Each row was made from one walk, in order. Every step used is in the known rows, and no mark comes twice. Write each row's walk.
Known rows:
Z-H-A: [ 18 -10  25  -4   7   9   1   0  14  -5  -9   1  25  22  26 -25   0  -8
  -2   4]
M-Z-H-A-Q-C-G: [ 14   8  34 -10 -10   0  -4  13  -3  -3  -2 -10  29   6  -7   8   4  42
  25  11]
G-Z-H-A-Q-C: [ 15   5  13  -5 -16  22  -3  28  12  12 -12  -1  38   0  13 -26  -2  15
  17  10]
M-A-H-Z: [ 34  -7  16   8 -18  16   2  11  26 -15   4   7  20   7  -6   6  34  -1
 -36  13]
T-Z-G: [-19   4  16  11   3  -5  -4 -11  19 -32 -25  -3  13  -4 -19  -8  40  22
 -15 -18]
G-Z-M-A: [  2  -9  16  15  12  15   2  32  -6   4   8   1  17   3  13  13  24   1
 -27   6]
Q-C: [  7   7   8 -12 -13  19 -13  15  18   5 -16   4  10 -17 -14   1 -14  -1
   5  -6]
C-Q: [-14  -2  -2  -5  15  17  -3  15  16   8 -17   3  -9  -6  11 -17  -8  16
   9 -12]
C-G-Z: [ -2 -23  18  18   9 -25   9   0 -19 -27  33  -2   1  19   4   1  19  34
  17  13]
T-Z-H: [ 19  15 -14  24 -15  17  -5 -20   4  10  -2  -4  33  -4  -7 -17  21 -15
  -2  10]
T-Z-M-A-H: [ 26  -5  -7   3 -13  13 -13  24  10  -3 -12   7  43  13 -24  14  36   5
 -19  15]
Q-C-G-Z-H-A: [ 19 -19  37   1   7   3   1   5  10 -16   2   2  29  26  23 -24   5   8
   8   8]
Z-H-A-Q-C-G: [ 10   2  34  -9 -11   5  -6  10  -3  -7  -6 -17  34  13  -3  -3   4  38
  21   6]
Z-G: [-14   2  25  10  11 -13 -11  -4   5 -29 -16   0   8   7  -2  -6  24  27
  -6 -26]
M-A-Q-C: [  3  20   9 -13 -18  31 -10  36  13  23 -25  -4  32 -18  -4   4   4  16
   5  10]
M-A-Q-C-G: [ -2   6  31 -13  -9   7  -7  18  -4  -3 -10 -16  27   2 -13  18  11  43
  14   9]
Q-C-G-Z: [  1 -19  22  12   3 -16   3   8 -11 -25  25   1   6  12  -4   1  12  34
  19  10]
G-Z-M: [ 13 -22   0  31   5  -3  12  15 -21  -8  35  -1   6  17  18 -25   6  -4
  -6  -9]
C-G: [ -3  -8  25  -3   3 -15   0  -7 -13 -20   8 -13   5  15 -11  15   8  32
  11   1]
Q-C-G-Z-H: [ 25  -1  10  31  -4  -3  -9  -7 -18  -4  25  -1  33  15   7 -13  14  14
  20  10]
G-Z: [  0 -17   0  20   8 -15   9   6 -11 -13  27   8  -2   9  11 -10  13  12
  10  12]
M-Z-H: [ 32  26  -4  22  -6  -2  -9  -5 -10  22  16  13  17  -9   3   8   4  -2
  13  10]
T-Z-M: [  9  -8 -10  18  -9  15  12   4   0  -3   7  -9  13   0  -6 -20  13 -17
 -22 -10]

Write each row's walk:
[ 12  -2  16   5  -4   2  13  15 -11   5   5 -14  41  28  33 -32  18  32
  20  22]
C-G-Z-H-A-Q
[ 19  18  13 -12 -17  22  -5  29  15  20 -16   3  33 -10   6 -12  -7  14
  18  10]
M-Z-H-A-Q-C
[ 13  14  14  -4 -21  38  -3  39  14  19 -14  -6  32 -16   3  -5   7   8
 -10   4]
H-Z-M-A-Q-C
[24  0 25 -4  8  2  2  5 14  2 -2 11 18 12 22 -9  0 -3  3  9]
M-Z-H-A
[ 13   1   7   7  -5   6  12  18  -7  11   3  -9  39  23  37 -38  15  21
  17  21]
G-Z-H-A-Q
[ 25   4   7  32  -9  -1  -7  -2 -22   3  25  -5  40  16  13 -19  18  21
  25  15]
A-Q-C-G-Z-H
[ 11  -3  24  11   3  28   4  27   8   4   2  -3  15  -3  11  13  24 -10
 -46   0]
H-Z-M-A
[ 30 -12   9   4 -11   5 -17  33   1 -11  -1   8  45  21 -21  18  31  22
  -6  14]
Q-C-G-Z-M-A-H
[  1 -21  28   6   4 -13   9  16  -8 -23  20  -3  15  19   8  -9  15  41
  22  16]
H-A-Q-C-G-Z
[ 14 -19  11  26  -3  -2  11  22 -26 -10  32 -10  20  20  13 -23   9  19
   5  -5]
A-Q-C-G-Z-M
[  9   0  37  -3 -13  14   0  20  -2  -8   2 -18  27   4  -6   8  14  36
  -2   3]
H-Z-M-A-Q-C-G
[  1  -3  31 -12  -6  -2  -9   3   0 -17  -3 -11  12   3 -21  16  -1  31
  14  -2]
Q-C-G
[  0   5  10  12  -3  11  10  36 -22  15   7 -16  35  11  20  -2  30  34
   0  20]
C-G-Z-M-A-Q
[  1   8   1  13  -4  16  10  38 -18  22   4 -11  34   6  24  -7  27  23
  -4  19]
G-Z-M-A-Q
[ -2  -3  37  19   3  -4   0  -8  19 -38  -5  -1   4   5   4 -13  34  19
 -28 -27]
H-Z-G
[ 28 -12  -2   9  -7   4 -13  30   0  -5   1  11  40  22 -12  12  33  11
 -12  15]
G-Z-M-A-H
[ 18 -21  34   5  12  -3   5   0   4 -18   7   0  26  32  27 -25   9   9
   6   9]
C-G-Z-H-A
[  7  11   6  10 -11  26  12  35  -8  22   0 -14  32   2  23  -8  28  16
 -18  15]
H-Z-M-A-Q
[ 28  -6  -3   2 -10   9 -16  28   4  -1  -8   8  41  19 -16  15  29   7
 -15  11]
Z-M-A-H
[ 15 -26  20  19   1  -1  13  25 -19 -15  28 -10  22  25  20 -28   8  19
   3  -4]
H-A-Q-C-G-Z-M
[ 37 -11   8  11 -22   8   6   1  22 -19  12   6  14  11  -6  -9  25  -3
 -26   7]
A-H-Z
[ 19 -19  25   6  11   2   5   2   9 -11   5   5  24  27  31 -30   6  -2
   3   9]
G-Z-H-A
[ -2 -12  24  10   2  -8   4  21 -13 -15  19  -3  17  10   2   6  22  43
  17  20]
M-A-Q-C-G-Z
[ -2  15  -4   6 -11  24  11  33  -7  25  -9 -15  36  -2  12  -6  31  17
 -11  19]
T-Z-M-A-Q
[ 15  -8  19  -3   2  15   6  -5  24  -7 -15  -1  29  15  14 -27  11 -11
  -8   9]
T-Z-H-A
[  3  -9  27   9   9  17  -3  35  -5  -1   5  -2  22   2   4  19  23  11
 -21   5]
Q-C-G-Z-M-A
